Each row was made from one small tree. Brackets hold a mark, then the marks that hang from it, in the order of their numbers. Every link used is in the known rows. Write each row's tree.
In the rows, 128 means zero.
Known rows
(z_251 z_465): [112 132 145 111 130 149 120 147 122 141 115 155 114 150 121 152 120 138
 136]
(z_465 z_251 z_254 (z_316 z_103) z_692): [117 113 117 206  33 183 128  82 126 162 113 155 109 105 147 152 117 148
  73]
(z_692 (z_465 z_251 z_254)): [113 128 147 166 105 148 139 116  97 145 110 154 110 110 111 145 107 137
 139]
(z_296 (z_548 (z_465 z_251 z_254 (z_316 z_103) z_692))): [109 143 112 222   7 177 169  69 144 161 132 149 111 143 126 145 132 117
  66]
(z_296 (z_548 z_465)): [110 159 115 140 113 140 166 114 152 140 138 138 115 172  92 139 128 126
 141]
(z_465 z_251 (z_316 z_103) z_692): [103 131 118 187  38 179 114  94 147 165 134 141 108  96 148 164 120 138
  75]
(z_316 z_465): [118 143 121 128 142 127 120 123 123 151 117 120  95 143 108 133 114 164
 143]
(z_548 z_296 z_465): [108 118 116 153 104 135 178  99 118 156 156 142  99 174  93 136 132 153
 167]
(z_254 z_465): [104 128 146  92 130 148 141 133 117 168 102 117 106 121 127 150 113 169
 145]
(z_296 (z_548 (z_465 z_251 (z_316 z_103)))): [111 162 129 187  50 165 139  96 167 156 135 121 132 150 123 172 132 101
  88]
(z_548 z_296 (z_465 z_254 z_692)): [107 100  99 187  61 147 211  73  95 161 154 170  77 167  96 111 133 168
 142]
(z_103 (z_316 (z_465 z_251 z_254 z_692))): [121 148 131 158  81 138 132 102  96 159 115 139  95 131 108 129 104 126
 130]
(z_692 z_465): [103 136 131 137 129 136 129 143 129 140 130 124  97 127 115 150 120 157
 150]
(z_296 (z_548 (z_465 z_254))): [124 142 113 159 109 144 180 101 132 136 119 150 116 181  92 129 123 136
 139]
(z_548 (z_465 z_254 (z_316 z_103) z_692)): [128 102 102 202  22 158 152  92 130 169 122 119  94 157 142 127 139 165
  75]
(z_254 (z_465 z_316 z_692)): [ 93 126 128 127  62 156 153 128 113 194 112 120  84 123 153 151 116 176
 129]
(z_103 (z_316 (z_465 z_254))): [140 139 132 132 138 120 117 133 112 143  97 111 106 170 109 137 108 151
 162]

Write each row's tree
[118 125 148 184  75 146 135 124  96 162 103 144 109 126 131 160 105 139
 142] => (z_692 (z_465 z_251 z_254 z_316))
[ 98 159  97 175  45 148 179 107 148 164 148 141  92 174 117 141 130 133
 123] => (z_296 (z_548 (z_465 z_316 z_692)))
[101 125 126 163  48 176 115 131 145 157 129 138  97 140 160 164 139 148
  71] => (z_251 (z_465 (z_316 z_103) z_692))
[110 114 127 145  87 162 153 120  97 145 114 183  93 145 124 126 121 154
 111] => (z_251 (z_465 z_254 z_692))
[114 128 119 192  67 167 127  71 116 156 119 140  92  96 122 124 121 153
  63] => (z_316 z_103 (z_465 z_251 z_254 z_692))
[110  99  98 206  31 146 207  81  94 178 145 161  76 184 117 125 132 170
 144] => (z_548 z_296 (z_465 z_254 z_316 z_692))
[ 95 160  97 156  75 149 183  99 149 147 155 150  93 158  96 126 132 132
 120] => (z_296 (z_548 (z_465 z_692)))
[104 128 133 162  85 143 174  84 108 164 156 156 109 149  88 141 124 123
 156] => (z_548 z_296 (z_465 z_251))
[110 120 143 129  86 165 117 131 144 178  99  86 112 125 162 176 126 175
 103] => (z_254 (z_465 (z_316 z_103)))
[100 153  95 193  32 166 161  97 176 156 153 120  99 161 131 152 145 137
  77] => (z_296 (z_548 (z_465 (z_316 z_103) z_692)))
[119 151 131 169  89 152 176  87 121 144 118 165 128 154  87 134 115 106
 130] => (z_296 (z_548 (z_465 z_251 z_254)))
[112 156 115 129 105 126 122 130 129 154 134 111  82 147 113 134 117 146
 141] => (z_103 (z_316 (z_465 z_692)))
[116 119 119 188  46 164 147  93  99 171 109 177 103 117 133 142 102 143
 119] => (z_465 z_251 z_254 z_316 z_692)
[123 149 131 188  59 150 172  95 119 161 109 155 126 172 109 150 113 109
 133] => (z_296 (z_548 (z_465 z_251 z_254 z_316)))
[127 141 112 178  79 142 175 111 131 154 109 141 115 196 113 144 121 138
 143] => (z_296 (z_548 (z_465 z_254 z_316)))
[103 137 102 161  90 155 117  98 148 151 140 111  81 115 127 129 135 173
  74] => (z_316 z_103 (z_465 z_692))
[ 88 136 145 136  42 165 152 113 101 202 112 134  93  98 147 157 107 146
 118] => (z_254 (z_465 z_251 z_316 z_692))
[108 166 133 140  86 134 117 115 116 162 135 125  93 123 110 139 108 116
 132] => (z_103 (z_316 (z_465 z_251 z_692)))
[ 91 131 144 155  29 182 131 102 129 194 117 114 102  85 162 169 122 150
  72] => (z_254 (z_465 z_251 (z_316 z_103) z_692))
